Each row was made from one small tree. The marks that hang from a mark follow it in brackets, in alphabetical order. Every link used is in the known rows. Write each row's tree.
Known rows:
Z[B[E] Q X[R]]: [-1.29  1.44 -1.45  0.56 -0.76 -2.63  1.16  0.72 -0.10 -1.93 -0.01 -2.95
  0.68  5.06 -0.94  2.46 -0.20 -0.41  0.71  1.31 -1.64  0.75 -0.69 -3.34
 -1.01  1.05 -0.65  0.94  0.21]
Z[X]: [-0.51  0.97 -1.13  0.42 -0.32  0.84 -0.16  0.98 -0.55  0.63  0.19 -1.95
  1.11  2.51 -1.26  0.26 -0.78  1.79  0.84  1.46 -1.47 -0.39 -0.87 -0.95
 -0.44 -0.19  0.51  1.04 -0.35]
R[X]: [-0.48  1.42  0.53  0.49 -0.40  1.08 -0.86 -0.20 -0.39  1.01  0.98 -2.01
 -0.12  0.96 -0.70  1.44  0.80  0.68  0.56 -0.17 -1.24  0.87 -0.60  0.20
 -1.35  0.06  0.04 -0.34 -0.43]
E[B[R[Q]]]: [ 0.60 -0.01 -1.11  0.75 -0.34  2.19  1.74  0.81 -1.03  1.22 -0.54 -1.45
  0.55 -1.64 -3.28  0.74 -2.04  1.05  0.27  0.56  0.10 -2.32  0.24  0.32
 -1.15  1.26  0.12  0.13 -1.13]
B[E]: [ 0.75  0.62 -0.64  0.01 -0.83 -0.57  1.59  0.98 -0.33 -0.25  0.21 -2.42
  1.02  0.99 -1.83  1.07 -0.80  0.70  0.26  0.83 -0.64 -0.46 -0.28 -0.16
 -1.21  0.32 -0.09  0.34 -0.55]
R[Q]: [-1.13  0.97 -1.03  0.40 -0.57  1.24  0.44  1.28 -0.60  1.98 -0.13 -1.54
 -0.02 -0.50 -1.95  1.44 -0.55  1.96  0.20  0.24 -0.25 -0.35 -0.51 -0.46
 -1.54  1.33 -0.74  1.03 -0.75]
Q[E[X] R]: [-0.20 -0.52  0.79  1.35  1.03  1.59 -0.53 -1.39 -1.29  2.33  1.05 -0.99
 -1.36  0.41  0.77 -0.66  0.32  0.50 -0.42  0.56 -0.03  1.25 -0.97  0.94
 -1.60 -2.34  1.55 -0.19 -1.07]
R[Q X[Z]]: [ 0.22  0.73 -0.02 -0.74 -0.16  2.09 -0.92  0.97 -0.51  1.22  0.88 -1.61
  0.54 -1.20 -0.10 -0.03  0.57  1.68 -0.33 -0.43 -0.82 -0.05 -0.73  0.65
 -1.58  1.90 -0.78  0.62 -0.87]
X[Z]: [-0.76  0.14 -0.26 -0.56 -0.15  1.23 -0.63  1.48 -0.21  0.61  0.75 -1.81
  0.97  1.11  0.25 -0.84 -0.15  1.51 -0.07  0.61 -1.56 -0.34 -0.82 -0.75
 -1.15  0.79  0.15  0.49 -0.56]
Z[B[E] Q X]: [ 0.73  0.67 -1.18  0.10 -0.86 -1.90  1.24  1.83  0.06 -1.92  0.42 -2.95
  1.64  4.41 -0.64  0.20 -0.48  0.02  0.50  1.69 -1.58  0.76 -0.64 -1.79
 -0.59 -0.05 -0.56  0.91 -0.29]
Q[E[B] R]: [-1.50 -1.82 -0.36  1.74  1.44  3.75 -0.16 -1.28 -1.43  2.30  0.26 -0.61
 -1.15  1.18 -0.49 -1.06 -1.57  0.86  0.12  1.75 -0.07 -0.28 -1.10 -0.03
 -1.55 -2.77  2.80 -0.72 -1.27]
E[B[R[X[Z[Q]]]]]: [-0.34 -0.44  0.83  0.13  0.19  2.60 -1.07  0.02 -0.79 -0.99  1.19 -2.01
  1.15 -0.37  0.10 -1.29  0.70 -0.67 -0.07  0.96 -1.52 -0.45 -0.16 -0.13
 -0.65  1.21  1.33 -1.69 -0.70]
R[Q[E] X[Z[B]]]: [ 1.89 -0.21 -0.33 -0.64  0.13  0.90 -0.46  0.78 -0.29  1.30  0.97 -1.74
 -0.20  0.64  0.81 -1.67  0.51  1.31 -0.36 -0.57 -0.82  0.52 -1.17  0.79
 -1.95  0.37 -1.36  1.08 -1.28]
Z[B Q]: [-1.89  0.93 -0.38  0.92 -0.73 -0.82 -0.05  1.30  0.33 -0.22  0.62 -2.40
 -0.12  3.89  0.20  0.80  0.87  0.02  0.38  0.43 -1.76  1.57 -0.74 -2.34
 -1.28  0.14 -0.75  0.30 -0.36]
Z[Q[E[B]] X[R]]: [-5.02 -0.02 -1.09  2.43  0.85  2.26 -1.03 -1.89 -1.55  0.66 -0.03 -1.25
 -0.93  3.25 -0.86  1.28 -0.78  0.34  0.86  2.40 -1.44 -0.06 -1.11 -3.09
 -0.74  0.20  2.66 -0.75 -0.45]
Q[E[B X] R]: [-0.90 -1.33  0.88  1.85  1.37  3.19 -0.74 -1.92 -1.53  2.83  0.91 -0.68
 -1.44  0.11 -0.05 -0.47 -0.89  0.28 -0.16  0.97  0.07  0.24 -0.91  1.15
 -1.69 -2.90  2.76 -1.03 -1.31]
Z[B[E R] Q X]: [ 3.31  0.17 -1.26  0.05 -1.08 -2.66  2.46  1.92 -0.14 -2.78  0.13 -3.24
  2.39  3.20 -1.32 -0.75 -0.63 -0.53  0.41  1.83 -1.37 -0.28  0.03 -1.26
 -0.07  0.63 -0.91  0.85 -0.47]
R[Q X[Z[B[E]]]]: [ 3.39  0.48 -0.39 -1.69 -0.85 -0.62  1.10  2.20  0.13 -0.54  0.82 -2.66
  1.33  0.19 -0.41 -0.21 -0.18  0.75 -0.38 -0.69 -0.47 -0.17 -0.44  1.05
 -1.96  1.34 -2.33  1.19 -0.89]
X[R Z[B Q[E]]]: [-3.09 -0.06 -0.76  0.77  0.34 -0.73 -0.76 -0.19 -0.18 -0.06  0.64 -1.95
 -0.90  4.23  2.18 -0.10  1.12 -0.16 -0.04  0.68 -1.91  1.50 -1.40 -3.43
 -1.66  1.08 -0.09  0.24 -0.40]
E[B[R[Q]] X[Z]]: [ 1.53 -0.25  0.27 -0.40  0.13  2.14  0.36  0.79 -1.02  1.14  0.46 -1.44
  1.19 -3.20 -1.70 -0.88 -1.19  0.75 -0.53 -0.06 -0.32 -2.26  0.23  1.52
 -1.06  1.42  0.02 -0.10 -1.30]
E[B[R] X[Z]]: [ 1.19 -0.30  0.82 -0.18  0.12  1.76 -0.08  0.39 -0.79  0.56  0.87 -1.83
  1.44 -1.43 -0.83 -1.25 -0.70  0.13 -0.14  0.29 -1.18 -1.87  0.14  1.15
 -0.87  0.44  0.86 -0.74 -0.94]

Which tree is each row?
[ 0.29 -0.34  0.74 -0.44  0.76  2.31 -1.68 -0.19 -0.65  0.74  1.42 -1.42
  0.18  0.58  1.54 -1.18  0.74  0.77 -0.50  0.30 -1.05  0.83 -1.10  0.64
 -1.48 -0.85  0.89 -0.14 -0.67]	Q[R[X[Z]]]
[ 3.79  0.84 -0.05 -0.28 -0.97 -1.06  2.83  0.96 -0.92  0.01  0.06 -2.32
  1.21 -2.80 -2.74  1.24 -0.72  0.14 -0.34 -0.22  0.66 -1.01  0.72  1.80
 -1.21  1.65 -1.45  0.61 -1.04]	B[E[X] R[Q]]
[-1.70  1.12 -0.91 -0.31 -0.47 -1.09 -0.37  1.14  0.42  0.07  0.39 -2.33
  0.07  3.74  0.40  1.00  0.03  0.58  0.24 -0.27 -1.92  0.05 -1.04 -2.57
 -1.90  1.35 -1.22  1.06 -0.13]	X[R Z[B]]
[ 0.40  0.60 -0.52  0.82 -0.91 -1.78  1.11  1.53  0.20 -1.11  0.42 -2.72
  0.63  2.87 -0.38  0.07  0.52 -0.56  0.34  0.64 -1.56  0.77 -0.18 -1.79
 -0.77  0.70 -1.03  0.20 -0.53]	Z[B[R] Q]
[-3.47  1.72 -0.07  1.48 -0.08  1.90 -0.14 -1.01 -1.17  2.53 -0.12 -1.29
 -1.61 -1.17 -2.58  4.38 -0.68  0.67  0.26 -0.63 -0.14 -0.85 -0.25 -0.67
 -2.06  1.57  0.13 -0.17 -0.60]	E[B X[R[Q]]]
[ 2.49  0.16 -0.67  0.16 -1.20 -2.65  2.64  1.78  0.16 -2.44  0.25 -3.21
  1.47  2.46 -0.97 -0.05  0.03 -1.22  0.13  0.85 -1.04  0.24  0.22 -1.10
 -0.81  1.00 -1.32  0.15 -0.48]	Z[B[E R] Q]
[-3.65  0.04 -1.33  1.93  0.58  2.80  0.60 -1.34 -1.49  2.71 -0.66 -0.83
 -1.87 -0.02 -2.28  2.51 -1.53  1.34  0.39  0.72  0.09 -1.16 -0.83 -1.47
 -2.09  1.05  0.98  0.03 -1.01]	X[R[Q[E[B]]]]
[-1.35  0.19 -0.36 -0.36 -0.34 -0.32 -0.73  2.06  0.48 -0.63  1.03 -2.39
  0.68  3.45  1.60 -0.97  0.97  0.32 -0.11  0.53 -2.27  1.19 -0.95 -2.33
 -1.13  0.70 -0.82  0.48 -0.41]	X[Z[B Q]]
[-0.68 -0.65  0.86  1.62  0.88  0.12 -0.67 -0.82 -0.60  1.07  1.32 -1.53
 -1.70  2.66  2.10 -0.82  1.36 -0.67 -0.55  0.39 -0.72  2.83 -1.10 -0.58
 -1.63 -2.58  0.61 -0.18 -0.91]	Z[B Q[E[X] R]]
[-0.80 -0.18 -0.04  1.33  0.44  3.97 -0.44 -1.23 -1.42  2.65  0.33 -1.01
 -1.19 -1.28 -1.68  0.59 -0.59  1.30  0.25  0.37  0.10 -0.43 -0.71  1.17
 -1.76 -0.21  0.93 -0.57 -1.35]	R[Q[E[B]] X]
[ 1.43  0.50  0.82 -0.42 -0.50 -1.76 -0.06  1.57  0.18 -1.09  1.35 -2.72
  1.32  1.34  1.36 -1.45  1.42 -0.90 -0.49 -0.18 -1.89  0.84 -0.09 -0.52
 -0.80  0.98 -1.17  0.07 -0.56]	E[X[Z[B[R] Q]]]
[ 0.00 -0.67  0.57  1.33  1.05  2.63 -0.85 -1.76 -1.25  1.73  1.05 -1.08
 -1.43  1.00  0.88 -0.72  0.62  0.55 -0.11  0.64 -0.27  1.46 -1.19  0.81
 -1.64 -2.25  1.53 -0.39 -1.02]	Q[E R[X]]
[ 1.48 -0.15  0.03 -0.38  0.20 -0.15 -0.11  1.12 -0.38  1.98  0.91 -1.63
 -0.23  0.00  0.87 -1.52  0.05  1.33 -0.70 -0.66 -0.55  0.25 -0.96  0.79
 -1.94  0.26 -1.45  1.37 -1.30]	R[Q[E[X[Z[B]]]]]
[-1.80  0.61  0.81 -0.21  0.02  1.54 -2.07  0.09 -0.33 -0.49  1.58 -1.99
  0.45  1.02  1.65 -0.30  2.17  0.14 -0.11  0.41 -1.94  1.40 -0.81 -0.90
 -0.94  1.20  0.39 -0.73 -0.39]	R[X[Z[Q]]]
[-1.16  1.77  0.28 -0.25 -0.39 -1.60 -0.83  0.58  0.27  0.59  0.92 -2.33
 -0.24  2.38  0.65  1.49  0.75  0.03 -0.03 -1.13 -1.87  0.59 -0.78 -1.34
 -2.00  1.13 -1.41  0.76 -0.14]	E[X[R Z[B]]]
[ 0.83 -0.95  0.69  0.10  0.44  1.06 -0.98 -0.53 -0.98 -0.80  1.23 -1.84
  0.54  0.17  1.79 -2.60  1.82 -0.44 -0.39  0.96 -1.30  0.87 -0.55 -0.17
 -0.50  1.02  0.76 -1.03 -0.99]	B[R[X[Z[Q[E]]]]]
[ 0.75  1.27  0.71  0.27 -1.00 -2.55  0.87  1.29  0.19 -1.02  1.13 -2.97
  0.44  2.26 -0.09  1.45  1.07 -1.12 -0.07 -0.13 -1.20  1.67 -0.18 -0.58
 -1.35  0.08 -1.15 -0.08 -0.39]	Z[B[E[X]] Q]
[-4.14  1.60  0.75  0.49  0.22 -0.06 -1.92 -0.59 -0.53 -0.08  1.15 -1.86
 -0.59  1.21  1.47  1.89  1.94 -0.38 -0.29  0.03 -1.92  1.34 -0.71 -2.37
 -1.32  2.19  0.27 -0.51 -0.02]	E[X[R Z[Q]]]
[ 1.99  0.99 -0.14  0.21 -0.67  1.03  0.96  0.23 -0.81  0.75  0.16 -1.94
  0.35 -1.95 -2.12  1.06  0.20  0.82  0.15 -0.43 -0.07 -0.37  0.07  1.27
 -1.20  1.81 -1.15  0.40 -0.88]	B[R[Q X]]
[-2.96  1.02 -0.02  0.30  0.37  2.36 -0.89 -0.34 -1.04  2.13  0.33 -1.18
 -0.64 -1.56 -1.38  2.44 -0.63  0.93 -0.16 -0.50 -0.62 -1.32 -0.46 -0.58
 -1.97  2.16  0.21  0.00 -0.74]	E[B X[R[Q] Z]]
[-1.41  0.96 -0.98  0.68 -0.54 -0.90 -0.33  1.55  0.08 -0.60  0.51 -2.45
  0.94  4.81 -0.03  0.12  0.24  0.64  0.68  1.28 -2.17  1.17 -1.00 -2.44
 -0.51 -0.22 -0.35  0.94 -0.21]	Z[B Q X]
[-2.73  2.45 -0.13  1.05 -0.35  0.00 -0.15 -0.73 -0.83  2.16  0.04 -1.56
 -1.34 -0.95 -1.86  4.34  0.36  0.84  0.04 -1.00 -0.21  0.22 -0.33 -0.82
 -1.99  2.15 -1.11  0.70 -0.43]	E[X[R[Q]]]
[ 0.16 -0.19  0.78 -0.06  0.62  1.09 -1.27 -0.10 -0.76  1.66  1.36 -1.45
 -0.01 -0.13  1.43 -1.83  0.64  0.88 -0.53  0.38 -1.12  0.35 -0.88  0.74
 -1.26 -0.30  0.69  0.04 -1.01]	Q[E[X[Z]]]
[-1.57 -0.76 -1.06  1.39  0.57  3.54  0.54 -0.16 -1.35  2.92 -0.29 -0.82
 -0.84 -0.64 -2.05  0.36 -1.82  1.77  0.22  1.07  0.17 -1.09 -0.71  0.04
 -1.61  0.08  1.11  0.01 -1.43]	R[Q[E[B]]]
[ 2.85 -0.70 -0.15 -0.46  0.31  1.79  0.33 -0.01 -1.18  0.80  0.61 -1.50
  0.60 -2.25  0.08 -2.36  0.26  1.16 -0.50  0.17 -0.21 -0.62 -0.42  1.62
 -1.11  1.57 -0.46  0.37 -1.43]	B[R[Q[E] X[Z]]]
[-3.42  1.75 -1.33  1.33 -0.52 -1.49 -0.34  0.35 -0.07 -0.75  0.17 -2.45
 -0.14  5.51 -0.35  2.36  0.52  0.14  0.89  0.99 -2.23  1.36 -1.05 -3.90
 -0.98  0.91 -0.48  0.96  0.27]	Z[B Q X[R]]
[ 2.32  0.19  0.52 -0.84 -0.37  0.61 -0.28  0.50 -0.49 -0.48  1.06 -2.26
  1.51 -0.34  0.13 -1.40  0.70  0.41 -0.03  0.00 -1.35 -0.55 -0.20  0.90
 -0.80  1.20 -0.21 -0.21 -0.61]	B[R[X[Z]]]
[ 1.56 -0.23  0.51 -0.63  0.34  0.78 -1.20  0.77  0.09  0.22  1.46 -2.00
  0.12  2.44  1.76 -1.46  0.69  0.45 -0.40 -0.22 -1.33  1.13 -1.24  0.41
 -1.83 -1.47 -0.30  0.49 -0.68]	Q[R[X[Z[B]]]]
[ 0.60 -1.45  0.59  0.02  1.35  2.84 -1.58 -1.23 -1.09  1.15  1.45 -1.07
 -0.48  0.51  2.27 -2.68  0.76  0.82 -0.57  0.79 -0.60  1.05 -1.45  0.89
 -1.54 -1.60  1.56 -0.25 -1.16]	Q[E R[X[Z]]]
[ 3.28  0.12 -1.37 -0.22 -1.01 -0.78  3.48  1.59 -0.77 -0.53 -0.51 -2.28
  1.52 -1.88 -3.10  0.78 -1.45  0.73 -0.15  0.60  0.52 -1.59  0.47  0.68
 -1.09  1.80 -1.30  0.83 -1.01]	B[E R[Q]]
[-0.99  0.39  0.62  1.01  0.08  0.53 -1.10  0.01 -0.10 -0.07  1.33 -2.11
 -1.01  3.21  1.36  0.67  1.76 -0.57  0.01  0.13 -1.25  2.74 -1.04 -0.94
 -1.55 -1.42 -0.05 -0.34 -0.42]	Z[B Q[R[X]]]
[-0.56 -0.68  0.62  1.45  0.73  0.90 -1.05 -1.09 -0.59  0.43  1.35 -1.67
 -1.64  3.16  2.26 -0.78  1.69 -0.61 -0.17  0.58 -0.82  3.01 -1.34 -0.66
 -1.58 -2.26  0.72 -0.49 -0.87]	Z[B Q[E R[X]]]
